Each row was made from one small tree. The marks that hang from a mark follow it in brackets, in alphabetical order. Every link used is in the known rows. Write each row's tree.
Known rows:
P[N S[B M[Z]]]: [ 1.779  1.498  2.493  0.592 -4.180  0.086 -3.920 -1.754  0.218 -0.241
  0.646  0.193 -0.856 -2.332  0.732  0.280  2.326 -0.939]
Y[M[Z]]: [ 0.721  1.429  2.359 -0.563 -3.752  0.421 -5.891 -0.247  0.973 -2.467
 -0.094  1.265  0.867 -4.683  0.483 -2.116  4.184  1.663]
P[N S[B M]]: [ 1.494  2.029  1.860  0.992 -4.817  0.596 -3.219 -0.755  0.604 -0.562
  1.169  0.092 -1.152 -3.080  1.603  0.418  2.572 -1.861]
M[S]: [ 1.557  2.518 -1.216  0.676 -5.368  2.891 -2.251 -0.058  1.234 -1.719
 -0.765  1.519  0.732 -2.116  3.707 -0.128  6.085 -2.001]
S[B[T] M[Z] P]: [ 3.055  0.654  0.495  0.535 -1.376 -1.247 -2.211 -3.392 -1.605  0.322
  3.300 -4.279 -4.655 -3.547 -2.221  0.776  3.304  2.725]
Z[M[S[P[N]]]]: [ 1.896  3.303  1.482 -0.033 -3.703  3.519 -3.648 -0.556  0.750 -2.402
  0.251 -0.540 -1.148 -0.551  2.109 -0.783  6.148 -3.096]
Z[M[S[P]]]: [ 1.649  3.680  1.369  0.413 -3.666  3.473 -3.154 -0.365  0.411 -2.393
  0.931 -0.944 -1.060 -0.879  2.342 -0.603  6.785 -3.031]
M[S[B[T] P] Z]: [ 3.402  1.545  0.185  0.064 -2.377  2.327 -2.152 -4.364 -0.968  0.043
  0.168 -0.790 -1.249 -0.296  0.204  0.918  5.535  0.422]
K[Y[M]]: [ 1.808  0.848  0.983  1.084 -4.662  0.891 -5.063  3.984 -0.888 -1.944
 -0.305  1.128  0.241 -3.134  0.932 -3.595  5.151  1.083]
S[B P]: [ 3.131  0.556 -0.088  1.879 -1.047  2.057 -2.374 -2.392 -0.165  0.845
  2.503 -2.072 -1.742 -3.209  0.268 -0.281  4.843  0.957]
M[S[B] Z]: [ 2.388  0.860  0.683  0.743 -3.271  2.544 -2.985 -3.939  0.252 -0.321
 -1.440  1.009  0.857 -1.225  0.837 -0.155  5.785 -1.097]
S[B M]: [ 1.175  0.378  0.346  2.111 -3.593 -0.167 -2.404 -1.353  0.625 -0.708
  1.757 -1.894 -2.037 -5.968 -0.053 -0.460  3.941 -0.690]
Z[M]: [-0.714  3.480  2.533  0.852 -3.920  2.774 -4.384 -0.710 -0.490 -2.183
  2.247 -0.099  0.776 -2.067  2.955 -0.858  5.813 -2.215]
K[Y]: [ 1.701  0.620 -0.089  1.825 -4.345  1.126 -4.246  2.885 -1.959 -0.515
  0.207  1.141  1.043 -1.253  2.157 -2.639  5.255  1.104]
Z[M[S[B P]]]: [ 1.777  3.268  1.848  1.020 -3.150  4.010 -2.697 -1.543  0.251 -1.900
  1.264 -1.486 -1.382 -1.339  1.581 -0.419  6.872 -3.626]
B[S[M[Z] P] T]: [ 1.097  1.859 -0.601 -3.054 -2.044 -0.198 -4.298 -3.227 -1.204 -0.418
  1.416 -2.786 -2.721  0.650  1.800  3.565  2.057  3.018]
K[Y[M[S]]]: [ 2.552  1.123  0.473  0.899 -5.204  1.609 -4.401  4.148 -0.304 -2.354
 -1.327  1.273 -0.176 -2.602  1.053 -3.379  5.826 -0.110]
M[S[P] Z]: [ 4.040  1.051 -0.447 -0.386 -2.554  1.431 -3.434 -1.964  0.615 -0.500
 -1.541  0.277 -0.517  0.176  0.905 -0.564  5.654  1.103]
Z[M[S]]: [ 0.340  3.909  1.788  0.583 -4.707  3.721 -3.342 -0.574  0.345 -2.776
  0.732  0.149  0.263 -1.368  3.127 -0.586  6.805 -3.900]

Write each row's tree:
[ 2.348  0.159 -0.964 -2.200 -1.235  1.914 -5.732 -2.042  1.600  0.095
 -1.444 -0.363 -0.455  1.058  2.773  1.375  2.413  1.409]
B[S[P[N]]]
[ 2.063  2.927  1.900  0.629 -3.162  4.058 -3.168 -1.745  0.541 -1.873
  0.572 -1.025 -1.388 -1.066  1.337 -0.558  6.226 -3.726]
Z[M[S[B P[N]]]]
[ 1.536 -0.326  1.249  1.515 -2.653 -0.943 -3.362 -2.868  0.106 -0.210
  1.019 -1.685 -1.678 -4.878 -1.253 -0.718  3.635  0.549]
S[B M[Z]]
[ 0.158  3.663  2.260  1.330 -4.637  0.233 -1.969 -1.855 -1.927 -0.459
  3.888 -1.235 -1.017 -3.005  1.879  1.840  4.016 -0.466]
P[S[B[T] M[Z]]]
[ 1.756  1.854  1.588 -0.879 -4.567  1.423 -4.856 -0.064  1.832 -3.065
 -1.594  1.500  0.252 -3.966  0.696 -1.764  5.178 -0.049]
Y[M[S Z]]
[ 4.853 -1.622  0.646  0.311 -0.595 -1.426 -4.014 -2.855  0.881  0.561
  0.090 -3.046 -4.362 -3.230 -3.341 -1.143  2.311  2.264]
S[B M[Z] P[N]]
[ 1.188  3.986  1.900  0.759 -3.558  4.120 -2.273 -2.028 -0.665 -1.999
  2.133 -1.649 -1.573 -1.176  1.872  0.422  6.723 -3.469]
Z[M[S[B[T] P]]]
[-0.017  1.930  0.439  1.443 -4.474  0.131 -1.497 -2.278 -1.232 -0.883
  3.606 -2.302 -2.461 -5.633  0.573  1.203  3.646 -0.351]
S[B[T] M]
[-0.149  4.168  1.668  1.731 -5.284  0.728 -1.328 -0.870 -1.536 -0.799
  4.471 -1.338 -1.322 -3.771  2.761  1.999  4.220 -1.378]
P[S[B[T] M]]
[ 0.773  3.196  1.633  0.887 -4.838 -0.691 -3.206  0.485 -0.377 -0.975
  2.170 -0.156 -0.293 -2.554  2.565  0.353  4.125  0.218]
P[S[M[Z]]]
[ 4.267  0.505  0.132  0.462 -1.797  2.189 -2.711 -3.690  0.342  0.174
 -1.114 -0.513 -1.011 -0.570 -0.228 -0.274  5.737  0.221]
M[S[B P] Z]
[ 0.456  3.515  2.208  1.189 -4.202  4.270 -2.819 -1.687  0.173 -2.273
  1.005 -0.430 -0.110 -1.869  2.339 -0.346  6.884 -4.524]
Z[M[S[B]]]
[ 2.676  0.857  0.748  1.349 -4.820  1.918 -3.998  3.279 -0.445 -2.038
 -1.149  0.857 -0.372 -2.964  0.566 -3.211  5.913 -0.641]
K[Y[M[S[B]]]]
[ 0.363  1.183  1.280  0.892 -3.531 -0.687 -2.533 -3.783 -1.742 -0.409
  2.805 -2.152 -2.009 -4.498 -0.648  0.994  3.319  0.916]
S[B[T] M[Z]]
[ 0.940  0.081 -0.150 -1.914 -2.289 -0.215 -5.746 -2.116  1.391 -0.631
 -1.544 -0.716 -0.341 -0.581  2.019  1.269  2.470  1.242]
B[S[M[Z]]]
[ 2.788 -0.284 -0.762 -2.236 -0.773 -0.549 -5.515 -1.823  1.498 -0.123
 -1.227 -2.188 -2.212  0.095  0.952  1.159  2.436  2.510]
B[S[M[Z] P]]
[ 0.670  3.115  1.913  0.606 -5.430  0.792 -2.638 -1.364 -0.745 -0.722
  2.450 -0.180 -1.392 -2.842  1.986  1.589  2.409 -1.652]
P[N S[B[T] M]]
[ 3.189 -0.816 -0.573 -2.752 -0.888 -0.522 -6.203 -2.116  1.877 -0.086
 -2.151 -1.630 -2.271  0.566  0.556  0.966  1.517  2.403]
B[S[M[Z] P[N]]]
[ 1.566  2.115  1.883 -0.265 -4.920 -0.660 -4.580 -0.082  0.498 -0.903
  0.235  0.986 -0.421 -1.629  1.852 -0.031  2.227 -0.014]
P[N S[M[Z]]]
